What can hang from each mark:
J552: J4 J53 J54 J167 J510 J567 J709
J561: J415 J552
J308: J54
J415: J54 J503 J561 J567
J709: J552
J321: J567
J4: J415 J552
J510: J552
J567: J415

Known rows, with every way that one mark hangs from another:
J561[J552[J4 J54 J510]]: [-24  11  -4 -28  15 -23  46   1  -4 -21 -27 -20  31 -27   0 -17 -21   1
  -6  24 -40 -12   0 -24   8  22 -12  19  20   7  15 -32  17  13  -7   1
 -19  13]
J567[J415[J54 J503 J561[J552[J709]]]]: [-40  19 -30 -26  38  22  10  38  38 -40  -7 -22 -42 -53  12 -27  -7  40
 -18  34 -13 -24  30 -53 -20  -1 -55  26  -1  11  43 -32  12  -6 -11   9
 -26  23]
J4[J415[J54 J561 J567]]: [-38  -1 -47 -41  19  39  38  19  43 -25 -27 -49 -22 -34   9  -9 -17  44
   2  11  -1 -20  26 -17 -10 -16 -54  14 -22 -14  39 -44  24 -17   1  17
 -24  36]
J510[J552[J4[J415[J561]] J53 J54]]: [-30  -1   4 -12  21 -18  62  -8   5 -26 -22 -37   8 -16  12 -26 -31  17
 -12  30 -31  -4 -10 -13  16  16 -12   9   8  -2  18 -29   9  18 -11   1
 -37   8]
J308[J54]: [ -5  -3 -27  -6   1  15  21  15  27 -13  -6 -41   3 -14  20 -10 -16  14
  22  22  33  11  15  -9 -15 -24 -22  31  -7  10   0 -46   5   5  24  11
  -4  33]
J709[J552[J167]]: [-11   3  13  -1  19   3  31   1   9 -19 -27 -49  16 -13   9 -13 -13   6
  17  13 -11  -5  10   7  -8   0 -22  25   1 -12  11 -24   4  18  -1 -12
 -24  19]
J415[J54 J503 J561 J567]: [-28  10 -48 -45   6  49  11  23  64 -43  -9 -58 -25 -44   9 -22 -12  59
  -8  16  -2 -19  30 -18 -29   1 -56  15 -21  -6  48 -53  16 -26 -11  38
 -57  60]
J415[J54 J503 J561]: [-31   9 -44 -30  28  31  16  21  56 -46 -14 -51 -30 -51  23 -24 -32  49
 -19  32  -3 -11  27 -25  -9  -2 -46  10  -9   0  40 -41  25 -29  -4  23
 -51  56]
J510[J552[J4[J415] J53 J54]]: [-29   2  -1 -13  15 -17  61  -8  -1 -24 -21 -35   9  -9  10 -24 -27  13
  -9  27 -27  -2  -8 -11  10  14 -11  12   7  -3  14 -28   4  23  -9   3
 -33   6]
J709[J552[J4 J53 J567]]: [  1  12   8  -3   6   1  39  -7   3  -3 -24 -41  33   3   7  -9 -27  -1
  -2  24 -20   3  13  -4  -1   8 -22  13  -5 -20  16 -23  -1  35  -8  -5
 -48  11]
J567[J415[J54 J503 J561[J552]]]: [-39  13 -35 -27  35  27   9  45  44 -43  -2 -29 -39 -51  11 -33 -11  47
 -17  35  -9 -25  35 -51 -18  -7 -60  27  -8  10  43 -36  17 -10  -8  11
 -25  26]
J321[J567[J415[J54 J503]]]: [-11  17 -30 -23   8  41 -18  28  39 -20 -13 -25  -5 -18   9  -5   4  51
   9  11   2  -9  25 -46 -32 -16 -54  23 -39 -10  35 -22  16   5  -1  28
 -25  18]
J552[J4 J53 J54 J167 J567 J709]: [ -5  35  38  16   4 -33  43 -26 -10 -16 -59 -17  10  15  13  55 -24 -43
   4   7 -50  43 -33 -21  -5  15  17  31  29   2  35 -23  -5  34   0   8
 -69   4]
J415[J567]: [  4   4 -23 -29 -18  34   8  15  26 -15 -14 -45   1 -10   4 -12  -3  32
  28  -9   9 -18  13   3 -29 -12 -39  25 -28  -8  14 -51   4  11   2  14
 -26  27]
J510[J552]: [-11  -6  -2  -8  12   8  25  -2   4 -14  -8 -36  12 -12  17 -36 -21  24
   0  14   6 -19  11   6  -2   4 -32  17  -4  -7   0 -30   6  16  -3  -7
 -24  15]
J567[J415[J561[J552[J4 J53]]]]: [-18  11  -4 -14  34   7  19  34  26 -27 -13 -21 -26 -37   8 -26 -15  31
   1  27 -22 -21   9 -45  -6   1 -42  28  -5   5  33 -32  18  13 -12  -6
 -22   6]
J709[J552[J54 J167 J567]]: [ -7  -2  16   3  -2   5  24   4   3 -17 -20 -58  31  -4  16   1 -27   3
  -4  13 -12   7  23  -1   1 -15 -16  21  -8   0  10 -37  -4  12  12  -1
 -29  14]
J510[J552[J4 J53 J709]]: [-12  18  20  -3  23 -23  49 -28 -10 -10 -34 -12   7  -3   9 -17 -10  -6
   0  19 -22  -5 -22  -3  -6  35 -11  17  23 -12  10 -12  -4  42 -20  -7
 -45   7]
J4[J552[J53 J167 J567[J415[J54]]]]: [-11  26  14   3  26  10   7 -12  12 -23 -28 -15  -3  -9  29   8 -15   2
  -2  23 -11   8  13 -29 -35 -12 -32  27  10   1  22 -32  23   1  16  11
 -33   1]
J561[J415[J54 J567]]: [-32   4 -39 -42   4  37  32  11  39 -28 -25 -60 -21 -21  17 -11  -5  35
   1   4  24 -30  45 -10 -20 -17 -40  10 -27 -15  20 -52  16 -13  12  17
 -42  39]
J552[J53 J510 J567]: [ -1  25  19  15  10  -4   7 -12  -8   4 -44 -19  17   6  37  26 -21 -20
  -4  -2 -23  14 -16 -11  -9  13 -10  32   4 -14  29 -26   2  19   6  -7
 -45   8]
J510[J552[J4 J54 J167 J567[J415]]]: [-20  -7  10   5   6  -1  40   5   7 -23 -12 -39  24   4   5 -10 -30   6
  -3  14 -16   1  13  -7  -1   4 -23  24  -1  -4  24 -28   2  21  -9   3
 -44   9]
J567[J415[J54 J503 J561[J552[J510]]]]: [-42  15 -30 -23  39  20  12  39  41 -42  -9 -26 -34 -51  12 -30  -9  39
 -18  33 -17 -26  28 -50 -19   3 -54  28  -2   7  47 -33  15 -10 -12   8
 -26  27]
J552[J54 J567]: [  8  -5 -14  -9 -27  18   4  18   8 -15  -6 -49  18  -5  28   7 -44  18
 -12   8   6   8  29 -15   6 -36 -20  15 -29  15   5 -57   2  -1  26  14
 -25  13]
J552[J4[J415[J503]] J54 J167 J510]: [-52  18 -11  -7  31 -28  74  -1  19 -52 -55 -36  14 -22  -3  18 -30 -12
  21   7 -67  17 -22 -13   8  23   9  26  19  -4  53 -22  18   2 -20   6
 -40  31]
J4[J415[J503]]: [-41  16 -58 -30  28  31  31  28  32 -37 -13 -36  -9 -38  16 -21 -36  41
  10  16 -16  -9  21 -22   3 -21 -44  19 -24  -6  35 -37  30  -9  -4  -3
 -16  16]
J567[J415[J54 J561[J552[J53 J167]]]]: [-31  10  -7 -13  37  12  16  30  30 -29 -21 -27 -41 -34  13 -12  -2  26
  -7  28  -8 -20  16 -46 -21  -2 -46  34   5   4  39 -30  14   0   1   6
 -23  20]
J4[J415[J54 J503]]: [-51  13 -68 -37  26  35  36  23  39 -38 -16 -41 -20 -37  14 -15 -28  38
  -1  22  -4 -12  31 -24  -7 -20 -49  16 -18  -8  36 -36  25 -17   2  12
 -20  32]
J510[J552[J567]]: [ -5  -8  -3  -3   3  20  14  -1   2  -2  -3 -37  28  -1  24 -24 -33  21
 -10  12  11 -12  23   6   0  -3 -39  16 -12 -12   7 -33   7  14   0  -6
 -33   9]
J415[J54 J503 J561[J552[J4 J510]]]: [-48  18 -38 -38  46  11  36  11  44 -42 -22 -33  -6 -57   9 -28 -29  34
 -27  41 -33 -16  20 -33  -3  29 -43  12  18  -5  51 -29  32 -24 -22  18
 -55  50]

Rows:
[-39  14 -38 -30  36  24  21  42  47 -44  -3 -29 -34 -49   4 -34 -15  44
 -14  37 -16 -24  33 -50 -16   0 -58  23  -6   5  47 -33  19  -6 -15  13
 -32  28] -> J567[J415[J54 J503 J561[J552[J4]]]]
[-27  17  10  -3  35 -13  64 -10   9 -21 -42 -40  15  -7  -1  -4 -16  -5
  19  22 -40   4  -9  -5  -3  18 -13  24  12 -23  30 -13  11  31 -15 -12
 -40  13] -> J709[J552[J4[J415] J53 J167]]
[-22   8  13 -10  46  -3  22   6  17 -21 -36 -29   4 -42  22 -12 -26  18
   1  18 -34 -12  -7 -19   9  20 -25  28  17  -3  31 -29  35  -9  -8 -12
 -31  20] -> J415[J561[J552[J167 J510]]]
[-23  27  35   5  23 -55  64 -29 -10 -33 -76 -14  10  -8   1  37  -7 -47
  21  -2 -61  25 -44  -8  -6  40  30  28  43   3  31 -12  -8  26 -17   2
 -44  26] -> J552[J4 J54 J167 J510 J709]
[-16  13 -34 -33   9  44   3  30  56 -41  -3 -52  -9 -47  11 -32 -24  64
   9   7 -18 -16  14 -14 -15   0 -48  19 -28  -3  43 -55  22 -16 -20  18
 -52  36] -> J415[J503 J561 J567]
[-18  18  -3 -32  12 -21  41  -2  -6 -19 -25 -12  17 -28  -2 -14 -18   3
  -7  28 -31 -10   4 -29   5  12 -15  18  21  12   7 -31  11  19  -4   2
 -19   4] -> J561[J552[J4 J54 J709]]
[-48  29  -2 -33  37   3  54  -1  19 -26 -40 -33   8 -17   1  -5  -5  14
  10  13 -37 -21   8 -23  -5  24 -23  28  16 -20  40 -35  39   9 -12  -4
 -60   5] -> J561[J415[J567] J552[J4 J53 J167]]
[-13  25 -13  -7  16  25  -3  18  21 -15 -21 -15 -20 -24  24  10 -19  13
 -19  15  -4   1  29 -38 -20 -11 -47  23  -9   1  38 -31   0   6  -3   5
 -42  14] -> J552[J567[J415[J54 J503 J561]] J709]
[-31   3 -44 -42   3   9  60  22  40 -48 -16 -51   4 -36  -6 -18 -42  39
   6  21 -37  -2  11 -25  12  -6 -22   4 -20   4  36 -49  19  -3 -15  23
 -37  29] -> J552[J4[J415[J503 J561 J567]] J54]
[-13  16 -16 -24  17  31 -19  34  36 -24 -10 -24   5 -34  14 -15  -7  61
   0  18 -20  -9  17 -57 -11 -12 -49  21 -34   2  37 -28  25   1  -7  18
 -21   1] -> J321[J567[J415[J503 J561[J552[J54]]]]]
[ -2   9 -20 -21   4  35 -16  23  31 -10 -20 -25  -5 -10  10   1   9  42
  13   8  11 -10  23 -42 -32 -18 -51  21 -38 -11  25 -22  13  11   4  25
 -18  16] -> J321[J567[J415[J54]]]
[ -8   0  12  -2  -3  -9  41 -11  -4 -12 -13 -35  28   7  16 -13 -35   5
 -19  22 -16   4   2  -7   7  11 -12  12   1  -4  11 -33  -2  27  -3   6
 -49   6] -> J510[J552[J4 J53 J54 J567]]
[-52  36 -29 -50  31  23  24  11  22 -31 -19 -23   2 -46  12 -26  -3  36
 -13  16 -23 -33  34 -32  -6   8 -41  20   1  -4  29 -43  27  -6 -11  -5
 -41   2] -> J561[J415[J503 J567] J552[J709]]
[-25  32  27 -12  24 -39  25 -14 -27 -12 -44  -1   7 -26  20   5   3 -19
 -18  21 -45  -3 -24 -34   0  26   1  32  39  18  11 -26  -3  20   4  -8
 -13  -7] -> J561[J552[J53 J54 J510 J709]]
[-17  14  -5  12  24  34  -3  33  35 -27 -15 -37  -6 -16  22  12 -34  21
  10   4 -16   8  20 -24 -12 -16 -42  41 -15  -7  53 -34  24  -4  -3  -3
 -49  14] -> J552[J167 J567[J415[J503 J561]]]
[-13  17  27  11   7 -23  23  -2   2 -34 -41 -43 -18  -4  26  25 -14  -9
  14   8 -27  21 -32 -18  -7  -5  12  40  14  16  19 -41   2  10  21   7
 -33  12] -> J552[J53 J54 J167]
[-29  14 -45 -20  13  31   8  42  40 -42  -2 -33 -41 -32   8 -22  -5  35
   1  22   8 -18  35 -38 -33 -18 -53  29 -21   7  34 -37   2   1  -2  16
 -20  31] -> J567[J415[J54 J503]]
[-33  18   5  -4  31   5  12  10   0  -9 -29 -14  18 -14  12  10  -8  -7
  -6  11 -24 -10  16 -26 -15  12 -38  43  19  -8  39 -23  20   5   2  -8
 -26   7] -> J561[J552[J167 J510 J567[J415[J54]]]]
[-25  20   1  -4  10 -12  56  -9   4 -23 -51 -24  18   1   3  44 -38 -22
   8   5 -45  31  -4 -20   8  -3  -3  23  11  -3  41 -26   9  16  -4   5
 -49  10] -> J552[J4[J415] J54 J167 J567 J709]
[ -9   2  -6 -19  26  19   9  17  20 -10 -13 -34  10 -38  26 -20 -42  35
 -14  24 -15 -15  19 -24  15  -3 -41  17  -4  -2  23 -41  36  -9   0  -7
 -33  12] -> J415[J561[J552[J567]]]
[ -1  17   4 -10  16   9   9 -18   4 -13 -27 -15  32 -20  30 -10 -30   6
  -5  16 -12  -1  19 -11 -18  -3 -28   8   0  -2   4 -36  24  -3  10   3
 -21   7] -> J4[J552[J510 J567]]
[ -5  16 -17 -19  17  38 -21  33  42 -22 -13 -25  -1 -29  15 -13  -7  61
  11  12 -12  -7  15 -48 -16 -12 -50  21 -41  -8  38 -25  25   4 -10  17
 -27   8] -> J321[J567[J415[J503 J561]]]
[  3   1 -14  -3   5  36  -5  33  25  -9  -5 -35  -4 -16  26  -4 -35  29
  -3   9   5  -5  33 -27  -6 -26 -48  24 -32  -3  27 -41  15   5   5  -2
 -30  10] -> J552[J567[J415[J561]]]
[ -4  19 -23 -19   9  38 -22  32  35 -19 -10 -22   3 -18  10 -10  -1  54
  17   7  -5  -7  18 -44 -24 -16 -50  24 -43  -9  32 -24  18  12  -6  18
 -21   6] -> J321[J567[J415[J503]]]
[-13  20  17   5  31   6   9 -12   7 -22 -35 -11  19 -16  25   3 -18  -2
   6  11 -21   4  13 -18 -28  -1 -28  25   9  -2  24 -28  23  -1   4   0
 -23   3] -> J4[J552[J167 J510 J567[J415]]]
[-57  19 -49 -44  29  38  24  20  30 -28  -9 -40   9 -37  24 -20 -31  38
 -39  33  -1 -27  66 -36   3 -10 -54  13  -7  -9  34 -46  41 -25   7   5
 -49  16] -> J561[J415[J54 J503] J552[J567]]
[-11   6   8  -5  19 -12  49 -15   1 -15 -21 -28  13  -2   9 -29 -21   9
   3  22 -16  -9 -11   1  -3  26 -20  16  10 -15  12 -19   6  34 -16  -4
 -45  12] -> J510[J552[J4 J53]]
[-21   9  24   9  12 -27  30  -4   0 -35 -51 -40   6 -14  20  23 -13 -18
  17  -5 -34  13 -24  -4  -4   9  14  35  17  10  24 -32   0   1   9   1
 -23  27] -> J552[J54 J167 J510]
[-16  14  40  19  11 -17  22 -23 -20 -11 -34 -25  12   8  29  14 -14 -15
 -16  10 -21  15 -17  -7  -2  12  -3  31  23   2  15 -25 -11  24   6  -5
 -44  -4] -> J510[J552[J53 J54 J167 J567 J709]]
